What can hang from each mark:
j_417: j_824
j_924: j_393 j_417 j_721
j_721: j_442
j_824: j_393
j_591: j_566
j_566: j_393 j_687
j_687: j_566 j_805
j_805: j_687
j_393: j_273 j_442 j_824 j_924
j_635: j_442
j_442: j_393 j_591

In the rows, 128 means zero.
Known rows, with every way that one mark hangs from another:
[j_566 j_393]: [124 179 112 106 150 134 154 142 109 128 120 104 133  98 174 123 184 106
 109 148 141 138 116  91 132 101 140 112 143]
[j_566 [j_393 j_273 j_442 j_824 j_924] j_687]: [139 215 101  87 184 127 142 136  78 132 143 146 149 117 160 153 183 122
 123 177 173 122 127 100 143 212 184  79 142]
[j_591 [j_566 j_393 j_687]]: [123 177 110 106 150 133 157 129  81 127 115 132 134 113 181 120 193  95
  90 149 131 135 109  94 120 110 139 110 143]
[j_687 j_566]: [126 161 106  97 145 128 144 155  91 122 111  96 115 103 177 126 184  96
 104 130 136 128 110  85 121  87 119 104 137]
[j_591 [j_566 [j_393 j_273 j_824 j_924] j_687]]: [136 201 100  90 178 132 144 128  70 127 134 153 148 128 155 136 196 112
 104 177 160 129 117 100 126 173 171  91 142]
[j_591 j_566]: [113 149 102  92 150 125 146 137 102 120  96 112 125 109 165 111 180  97
 102 148 132 141 101  87 116  82 122 106 139]
[j_721 [j_442 [j_591 [j_566 j_687]]]]: [114 177 102 108 160 118 153 133  89 124  86 127 130 118 187 111 184  92
 106 128 136 118 111  64 107  49 129  90 144]
[j_824 [j_393 j_273 [j_442 j_591] j_924]]: [117 196  93  65 176 131 142 163  98 131 115 102 137  98 124 121 179 104
 134 171 175 122 115  74 142 118 145  88 139]
[j_687 [j_566 [j_393 j_273]] j_805]: [135 182 119 109 153 142 143 167  66 125 137  88 134 103 148 141 203  95
 109 131 136 132 124  99 133 145 147 109 142]
[j_566 [j_393 j_273 [j_924 j_417 j_721]] [j_687 j_805]]: [141 201 121 105 147 141 159 156 113 126 144 143 127 134 194 146 209 107
 131 151 138 109 110  86 155 152 145 105 149]
[j_687 [j_566 [j_393 j_273 j_442 j_824]] j_805]: [142 187 107  98 168 130 135 160  49 129 138  92 142 100 140 157 189 105
 116 132 150 123 131 104 133 212 167  95 138]
[j_442 [j_393 j_273] j_591]: [112 190 101 101 168 121 147 150 125 131 113  89 141 111 134 116 181  96
 132 165 147 129 121  79 114  10 139 101 141]
[j_805 [j_687 [j_566 [j_393 j_273 j_824]]]]: [129 203 102 110 166 136 141 139  76 123 144 107 132 111 149 147 191 108
 109 144 148 133 126  95 128 143 146  92 142]
[j_805 [j_687 [j_566 [j_393 j_273 j_824 j_924]]]]: [137 212 101 101 176 138 134 146  70 123 154 123 132 121 153 145 195 112
 112 155 163 121 130  93 129 178 161  87 144]
[j_924 j_417 j_721]: [122 157 104  96 133 125 162 142 153 122 104 115 110 116 204 127 182 110
 128 141 126 121  94  73 142  66  97 111 142]
[j_417 [j_824 j_393]]: [120 169  98  91 142 134 148 142 111 127 103 120 129  92 134 108 169 102
 117 140 145 129 108  77 130  73 120 112 142]
[j_393 j_273 j_824 [j_924 j_721]]: [132 183  97  80 165 130 140 144 132 120 125 130 130 127 157 141 182 128
 134 170 166 127 112  82 143 141 145  88 138]
[j_635 [j_442 [j_393 j_924] [j_591 j_566]]]: [129 169  94  88 169 115 145 146  98 130 110 106 133 122 156  89 179 101
 115 145 132 108 108  70 113  54 143 104 141]
[j_591 [j_566 [j_393 j_273 j_442 j_824 j_924]]]: [137 186  91  73 191 126 135 134  70 132 131 133 153 114 139 139 184 121
 113 184 169 128 122 103 132 228 174  89 140]
[j_566 [j_393 j_273 [j_442 j_591]] j_687]: [120 209 108 104 175 127 160 147  87 136 126 119 144 106 155 137 188 105
 122 166 161 128 128  91 142 118 161  90 141]
[j_591 [j_566 [j_393 [j_924 j_721]]]]: [133 169 105  85 155 138 149 142 109 126 121 132 129 123 182 119 195 112
 101 157 144 120 110  85 134 152 134 116 144]
[j_687 [j_566 [j_393 j_824]] j_805]: [140 180 113 114 145 133 140 160  57 126 129  90 127 103 166 139 191  94
 103 110 138 120 124  97 119 140 155 109 138]
[j_924 j_393]: [118 157 106 100 148 120 153 159 130 122 108 114 126 102 197 123 181 102
 122 150 135 135 104  83 130  69 122 109 143]
[j_805 [j_687 [j_566 [j_393 j_273 j_442 j_924]]]]: [132 205 104  89 182 137 135 155  68 127 153 119 131 112 155 144 192 107
 114 160 158 118 132  94 140 214 155  86 147]
[j_924 j_417 [j_721 j_442]]: [129 162 102  99 140 123 159 133 152 121  97 118 117 117 220 131 179 116
 130 130 123 110  99  58 138  84  94 101 149]

Rows:
[143 176  93 105 168 123 164 144  86 138 118 149 132 120 170  95 187 119
 116 143 140  96 112  78 138 112 144 110 145]
[j_635 [j_442 [j_591 [j_566 [j_393 [j_924 [j_417 j_824]]]]]]]
[125 189 127 122 139 136 153 151  86 125 126 114 129 107 180 130 192  90
 109 124 130 130 119  93 130 108 155 108 144]
[j_566 j_393 [j_687 j_805]]
[142 183 120 105 150 141 137 174  60 126 139 103 123 109 178 130 201  92
 104 120 144 111 125  93 127 161 158 110 143]
[j_687 [j_566 [j_393 j_924]] j_805]
[126 181 100  64 151 145 145 153 135 120 121 114 128 112 143 127 187 114
 129 166 156 129 101  72 152 121 117 103 142]
[j_824 [j_393 j_273 [j_924 j_721]]]
[137 211  96  89 186 131 130 146  60 127 155 123 136 115 150 152 187 115
 116 158 168 115 134  96 135 229 168  79 143]
[j_805 [j_687 [j_566 [j_393 j_273 j_442 j_824 j_924]]]]
[137 197 123 115 143 134 155 156  90 127 136 138 123 121 209 131 200  93
 119 133 134 108 112  88 136 126 155 106 149]
[j_566 [j_393 [j_924 j_417]] [j_687 j_805]]
[125 181  81  76 187 111 144 145  86 132 109 134 136 123 154 130 182 112
 131 178 168 112 110  85 127 141 150  80 137]
[j_393 j_273 [j_442 [j_591 j_566]] j_824 [j_924 j_417]]
[124 189  90  63 161 131 156 162 130 132 114 113 125 113 157 129 185 111
 144 167 162 103 102  64 157 113 112  96 142]
[j_824 [j_393 j_273 [j_442 j_591] [j_924 j_417 j_721]]]
[130 160  96 100 151 122 165 154 157 127 116 154 129 122 188 134 187 122
 144 168 135 116 103  79 152  91 102 113 148]
[j_924 [j_393 j_273] [j_417 j_824] j_721]
[131 207 107 107 164 131 153 129  93 128 133 131 146 113 157 146 188 115
 116 165 153 139 120  99 135 130 162  92 141]
[j_566 [j_393 j_273 j_824] j_687]
[133 178  95  91 155 118 145 141 117 124 116 132 121 119 193 129 177 113
 129 154 154 115 103  82 128 106 141  92 140]
[j_393 j_824 [j_924 j_417]]
[118 174  87  54 170 134 145 157 102 129 105 113 133 114 126 118 186 106
 124 169 163 117 106  70 142 139 123  98 139]
[j_824 [j_393 j_273 [j_442 [j_591 j_566]] [j_924 j_721]]]
[139 182 108  95 146 135 160 147 137 129 129 132 120 122 212 130 193 117
 124 155 142 108 107  79 148 127 125 115 147]
[j_566 [j_393 [j_924 j_417 j_721]]]
[132 201 115 103 157 135 151 143  95 128 134 141 131 116 192 127 191 105
 107 154 152 121 118  89 134 128 160 100 145]
[j_566 [j_393 j_924] j_687]
[138 178  93 101 160 118 153 126 154 130 112 139 142 127 169 131 175 120
 144 154 126  97 115  61 129  81 109 106 155]
[j_924 [j_417 j_824] [j_721 [j_442 [j_393 j_273]]]]
[130 180 109 103 157 117 145 155  74 126 115 115 129 131 162  96 188  84
 115 119 121 101 110  71 111  63 157 101 142]
[j_635 [j_442 [j_393 j_924] [j_591 [j_566 [j_687 j_805]]]]]
[122 190  95 102 177 129 151 138  80 132 115 109 148 111 131 124 190 109
 111 166 159 136 120  95 120  99 157  99 137]
[j_442 [j_591 [j_566 [j_393 j_273 j_824]]]]
[122 188 111 114 149 138 147 147  82 123 135 102 118 105 178 128 191  95
  98 126 133 127 122  88 123 111 128 107 145]
[j_805 [j_687 [j_566 j_393]]]
[152 182 112 114 149 134 145 168  64 133 139 138 122 116 183 127 198  98
 115 120 140  91 125  91 130 156 149 115 147]
[j_687 [j_566 [j_393 [j_924 [j_417 j_824]]]] j_805]
[124 184  95  79 171 122 155 161 134 131 117 127 123 124 177 134 185 118
 149 172 164 105 111  72 154 118 128  88 141]
[j_393 j_273 [j_442 j_591] [j_924 j_417 j_721]]
[134 200  94  96 182 125 147 156  58 137 129  95 142 101 142 146 186 111
 117 150 169 117 134  96 130 153 162  90 134]
[j_687 [j_566 [j_393 j_273 [j_442 j_591] j_824]]]
[132 203 112 106 166 127 144 144  68 128 135 118 147 108 147 155 184 106
 124 146 151 131 127 103 140 192 180  87 141]
[j_566 [j_393 j_273 j_442 j_824] [j_687 j_805]]
[124 182  90  68 168 138 145 148 113 124  98 117 137 121 144 114 191 108
 122 153 155 111 106  52 133 107 114  96 146]
[j_824 [j_393 j_273 [j_924 [j_721 [j_442 [j_591 j_566]]]]]]
[152 191 116  98 162 145 138 166  83 124 140 112 134 123 178 149 206 112
 118 124 143 101 128  75 142 204 143 100 151]
[j_687 [j_566 [j_393 j_273 [j_924 [j_721 j_442]]]] j_805]
[130 201  97  98 177 130 138 139  66 126 144 106 136 106 145 154 182 111
 113 148 154 127 131  98 133 196 152  85 142]
[j_805 [j_687 [j_566 [j_393 j_273 j_442 j_824]]]]
[136 171 116 103 151 132 141 168  55 129 128  85 127  94 170 139 188  91
 105 116 134 117 126  97 130 179 150 109 141]
[j_687 [j_566 [j_393 j_442]] j_805]
[121 180  86  79 155 127 163 151 129 135 104 125 129 105 134 125 175 114
 146 156 153 105 108  68 154  89 106 104 141]
[j_924 [j_417 [j_824 [j_393 j_273 [j_442 j_591]]]] j_721]
[109 173 104  89 145 127 149 159  59 127  92 100 125 101 143 112 183  71
 109 117 135 120 106  77 119  88 134 102 138]
[j_824 [j_393 [j_442 [j_591 [j_566 [j_687 j_805]]]]]]
[130 200 115 115 166 130 146 153  58 129 113 134 137 124 187 116 200  87
 104 119 144 101 126  73 113 124 166  96 150]
[j_721 [j_442 [j_591 [j_566 [j_393 j_924] [j_687 j_805]]]]]
[131 206 109 100 172 143 138 154  79 123 154 120 128 117 159 137 201 105
 109 156 154 124 128  91 134 162 149  94 147]
[j_805 [j_687 [j_566 [j_393 j_273 j_924]]]]
[143 187  91  85 167 122 146 132 141 122 117 141 132 133 194 147 182 133
 145 159 153 104 106  64 144 147 126  82 148]
[j_393 j_273 j_824 [j_924 j_417 [j_721 j_442]]]
[142 210  94  87 191 126 139 162  53 138 140 112 142 111 147 145 190 114
 120 161 184 106 138  94 133 186 175  85 136]
[j_687 [j_566 [j_393 j_273 [j_442 j_591] j_824 j_924]]]
[121 160  95  98 159 114 153 140 104 128  99  89 133 113 151  91 175  97
 113 136 118 119 104  71 110  24 127 109 139]
[j_635 [j_442 j_393 [j_591 j_566]]]
